Each row comes from the steps of one walk. Every step used is in the known rows, and no mark comes twice. Write the walk behind each row, first mark first.
Known rows
Z/L/T/X/J/G: [0.85 4.67 2.15 4.90 -2.24 -1.59 -1.46 -1.57 2.03 0.51 -2.67 0.88 -1.22 4.19 2.88 -0.03 1.36 0.42 -0.60 0.94 -2.28]
J/X/U: [-2.28 -1.09 -4.23 -1.25 1.75 1.41 -3.38 2.54 -2.13 4.79 4.36 -0.33 2.67 -2.23 -2.76 -2.77 0.83 -0.54 -1.55 -1.30 -0.20]
E/Z/L/T/X: [-3.25 0.98 1.22 6.18 -1.94 -2.02 2.93 -1.27 -1.07 -0.11 -6.48 -1.91 -0.23 2.44 3.56 -4.32 4.27 -4.84 -3.94 2.47 -3.07]
G/T/X/Q: [1.75 -0.91 -1.86 -1.36 -0.27 3.24 2.14 5.04 -2.65 0.26 0.35 -0.79 0.89 -1.39 -1.32 -0.16 -1.05 5.51 1.66 -1.55 0.57]
X/W: [-3.69 1.02 0.75 -3.26 1.69 3.43 -1.47 1.24 -1.05 -2.38 5.32 -1.88 -2.84 0.31 -5.68 -1.60 -0.16 0.36 -2.89 0.11 0.88]
J/G/T/X: [5.91 2.86 -4.24 -0.98 2.20 -0.74 0.26 -0.02 1.57 -0.92 1.87 0.82 3.71 -1.14 1.14 1.72 -3.97 2.17 4.24 -2.54 -1.94]
X/U: [-1.82 -1.91 1.63 -3.44 2.61 4.52 -1.31 4.05 -1.11 1.20 4.69 -3.87 -2.63 -2.47 -4.08 -3.56 -0.12 0.03 -2.93 0.65 1.58]
G/X/Q: [-2.44 -4.43 -3.51 -3.13 -3.04 0.62 -1.60 3.92 -3.00 1.63 1.48 1.37 -1.43 -3.46 -4.49 -1.37 0.82 5.04 -0.98 -1.78 0.25]
T/G/X/W: [1.51 -2.05 -0.80 -0.55 -0.61 0.01 -0.22 -0.33 1.29 -1.28 2.59 0.54 -2.39 0.56 -0.51 0.11 -1.97 1.40 -0.42 -0.79 0.89]
L/T/X/J: [-0.67 4.04 4.09 1.77 -0.03 0.85 0.20 0.09 0.98 2.06 1.89 -3.09 2.56 1.79 -1.37 1.19 -0.94 -1.32 2.56 -0.12 1.86]
J/G/Z: [1.79 0.97 -3.57 -3.84 1.20 -0.90 -0.61 -2.16 0.63 -0.12 2.88 3.00 0.80 -3.75 -0.29 1.17 -1.23 -1.10 0.87 -0.53 1.10]
L/T/G: [0.08 4.07 3.54 0.94 2.94 -0.59 2.71 1.94 2.44 -2.07 2.62 -3.25 2.00 1.69 0.08 1.54 -1.10 -7.01 1.36 -1.34 2.45]
Z/L/T: [-3.66 3.26 2.77 3.23 -0.84 -1.85 1.42 1.30 1.44 -0.36 -2.69 -0.88 -3.38 2.66 1.12 -0.72 2.44 -3.31 -2.49 0.54 -1.91]
E/Z: [-4.17 -1.59 -0.08 -0.47 1.77 0.30 2.38 -0.76 -3.29 -0.89 -2.16 -2.60 2.01 -1.86 -2.08 -5.32 1.35 -4.29 -3.54 -0.15 -0.50]
G/T: [-0.10 -0.65 -1.13 -3.94 1.99 1.57 3.06 2.07 0.49 -1.02 0.31 -2.08 0.34 -2.60 -1.39 -0.34 -2.53 0.73 1.34 -1.74 0.34]
L/T/X/J/G/Z: [1.79 3.84 1.52 0.70 -1.10 0.21 -0.57 -2.43 2.25 1.75 2.17 -0.71 2.60 0.22 1.27 2.34 -0.44 -1.48 3.14 1.38 2.38]
L/T/X: [-0.99 4.54 2.46 3.04 0.76 -1.07 2.57 2.51 0.98 2.19 2.53 -3.17 2.43 1.56 -0.76 2.44 -0.81 -3.61 3.34 -0.89 0.45]
Z/T/X/Q: [-2.28 -0.28 0.97 3.29 1.01 -0.18 0.85 4.89 -5.18 -1.27 -1.93 -0.76 0.94 2.99 -2.03 1.18 1.02 1.60 -0.32 -0.44 -3.08]
T/X/Q: [-0.84 0.36 0.23 1.07 -0.02 2.56 -0.20 5.79 -5.69 2.41 2.39 0.66 0.78 0.08 -4.48 -0.64 0.02 5.27 0.14 -2.47 0.86]
J/G/X/U: [3.43 -1.43 -5.15 -2.82 0.05 -0.73 -3.97 -0.21 2.30 0.71 4.32 0.49 0.12 -3.29 -0.69 -0.76 -1.83 1.84 0.68 -0.70 -1.84]
X/T/G/Z/L: [-0.20 -3.22 2.98 -2.28 1.68 3.87 -0.88 0.77 0.51 -3.59 -0.88 -0.18 -2.41 0.71 1.21 1.32 4.48 -0.53 -1.05 3.36 3.38]

Write each row's walk
[1.19 1.88 0.71 -4.33 2.20 2.51 -4.99 -3.65 -0.10 -1.29 2.69 0.70 2.58 -1.16 -4.09 -2.06 -2.89 2.53 -0.27 -2.09 1.53]  X/J/G
[-3.82 -3.01 0.24 -1.80 -0.21 -1.19 3.16 -0.53 -1.62 -0.17 -2.25 0.66 -2.32 -1.73 0.36 1.99 1.26 -2.44 -1.04 2.45 0.18]  G/Z/T
[2.75 3.14 -2.61 1.86 -1.95 -2.89 -0.01 -2.54 2.24 0.87 -0.62 3.66 -0.97 -0.14 4.48 2.24 1.04 -1.04 0.80 1.53 -1.06]  J/G/Z/L/T/X
[-1.10 3.33 3.47 4.48 -0.30 -1.99 2.00 1.06 2.19 -1.56 -2.96 -0.29 -3.02 4.07 3.15 -0.20 1.80 -4.00 -2.26 0.19 -0.93]  Z/L/T/G
[-2.16 -4.92 -1.51 -3.85 -0.44 1.19 -2.51 1.42 0.67 0.38 1.59 -1.46 -0.21 -2.43 -3.07 1.52 1.78 2.31 2.12 0.58 -0.07]  G/X/T
[2.89 0.79 0.41 1.70 -2.51 0.53 -2.56 -4.04 -0.89 3.21 -1.46 3.85 -0.79 0.91 1.44 -0.08 -0.87 6.27 0.49 0.73 -0.02]  T/X/J/G/Z/L
[0.00 -3.01 1.67 1.45 0.23 -2.17 0.20 -1.51 -0.03 -2.81 -3.63 -0.28 -0.01 2.54 1.25 1.15 -1.46 -0.32 -0.07 -0.05 -2.03]  Z/T/G/X/J
[2.43 -0.71 0.52 -1.69 -0.18 2.92 1.16 -0.08 -0.25 1.51 -0.71 -1.30 1.27 -0.80 -0.40 -0.17 -3.25 5.78 2.79 -0.92 0.79]  G/T/X/J
[-0.25 -2.55 0.40 2.45 0.94 -3.82 2.08 0.46 -0.03 -2.67 -3.19 -0.44 -0.14 2.47 1.72 2.22 -1.42 -2.04 0.53 -0.67 -3.25]  Z/T/G/X
[0.65 -1.64 1.70 0.91 -0.81 -0.55 2.90 -1.19 -0.04 0.07 -2.62 3.30 -4.66 0.34 3.43 0.03 0.56 -0.36 -2.40 0.84 2.26]  T/G/Z/L
[2.56 -1.03 -4.55 -3.82 1.27 -0.50 -4.55 -0.72 2.35 -1.88 3.24 0.69 2.71 -2.33 -1.46 2.01 -0.17 1.28 3.07 -0.60 -1.60]  J/G/X/T
[1.89 -2.34 -0.53 -0.05 -0.02 -1.76 1.34 0.09 0.75 0.57 0.72 1.16 -0.54 -0.51 0.26 0.73 -2.96 0.78 1.27 -2.64 0.65]  T/G/X
[2.58 0.26 -5.45 -2.09 0.15 -3.23 -2.40 -1.39 1.76 0.47 2.82 2.37 1.86 -2.73 -1.07 0.98 -2.89 1.33 2.38 -2.86 -2.37]  J/G/X
[-1.59 -4.54 0.61 2.17 -0.31 -1.41 1.22 -3.96 -1.77 -3.78 -6.93 -1.94 2.05 1.42 2.55 -3.89 1.55 -3.65 -3.59 2.13 -2.35]  E/Z/T/G/X/J
[-3.85 -0.11 -5.47 -1.63 0.69 1.19 -3.32 4.51 -5.68 2.82 3.01 2.65 4.73 -1.74 -5.24 -2.19 2.03 1.39 -1.73 -3.71 0.35]  J/X/Q
[-3.63 -0.41 1.11 0.26 -3.42 -1.25 2.76 -1.10 1.34 1.77 -2.91 1.61 -5.37 -1.03 3.02 0.56 3.59 -2.63 -2.48 3.39 1.25]  G/Z/L/T
[0.91 1.12 2.44 0.29 -0.83 -0.73 0.28 -1.14 3.70 -0.68 1.40 -2.17 1.31 0.75 0.92 1.10 -1.24 -3.22 1.86 -0.33 2.44]  L/T/G/X/J
[2.14 -0.08 -1.05 -0.35 0.54 0.89 3.46 2.32 -0.19 1.60 -0.11 -1.37 0.93 -0.99 0.22 1.07 -3.09 3.46 3.49 -1.67 -0.52]  G/T/X
[-0.84 0.01 2.73 2.16 4.01 -2.05 2.53 1.50 -1.25 -4.27 -2.39 -1.46 0.64 3.51 0.36 1.54 -1.42 -3.99 -0.43 -1.06 -2.15]  Z/T/G
[0.04 -3.33 2.72 -4.46 3.27 4.79 -0.71 1.27 0.11 -3.42 1.95 -1.51 -0.06 -0.91 -0.79 1.95 3.01 -1.54 0.62 2.36 4.87]  X/T/G/Z
[3.23 2.39 0.80 0.61 0.67 1.28 -3.10 -2.22 -1.40 2.38 2.03 1.30 2.93 0.88 -2.11 0.13 -3.27 5.25 2.54 -2.14 0.14]  T/X/J/G
[0.90 1.69 0.93 -2.67 -1.76 1.22 -3.67 -5.58 2.18 -0.81 -0.53 2.11 -0.70 -0.83 1.00 -1.04 0.89 0.62 -1.56 2.04 2.00]  X/J/G/Z/L/T
[3.14 0.86 0.10 -0.41 -0.97 1.44 -2.39 -3.57 -1.17 3.28 1.39 2.59 1.60 -0.64 -0.59 0.71 -2.37 5.42 2.14 -0.30 1.48]  T/X/J/G/Z
[-0.28 0.90 2.97 3.64 -3.34 -1.80 -0.27 -1.81 3.20 -0.48 -4.04 0.61 -3.64 3.32 3.66 -0.78 1.64 -0.65 -2.01 1.23 -0.65]  Z/L/T/G/X/J
[2.61 0.95 -3.13 0.12 0.68 -2.86 0.24 -2.20 -0.03 -0.60 -0.08 2.79 1.44 -0.70 2.35 3.32 -0.92 -0.93 1.90 0.88 -1.98]  J/G/Z/T/X
[-1.33 -2.69 0.15 4.42 -3.00 -1.15 1.54 -1.47 1.34 -1.44 -5.84 -2.63 -2.53 1.14 5.60 -5.84 5.00 -5.19 -5.74 4.31 -2.16]  E/Z/L/T/G/X/U
[-2.18 0.08 1.05 2.62 -4.16 -1.66 3.09 -1.00 0.74 3.40 -3.16 2.11 -4.79 -0.01 4.04 1.67 3.21 -0.79 -1.09 3.56 0.68]  G/Z/L/T/X
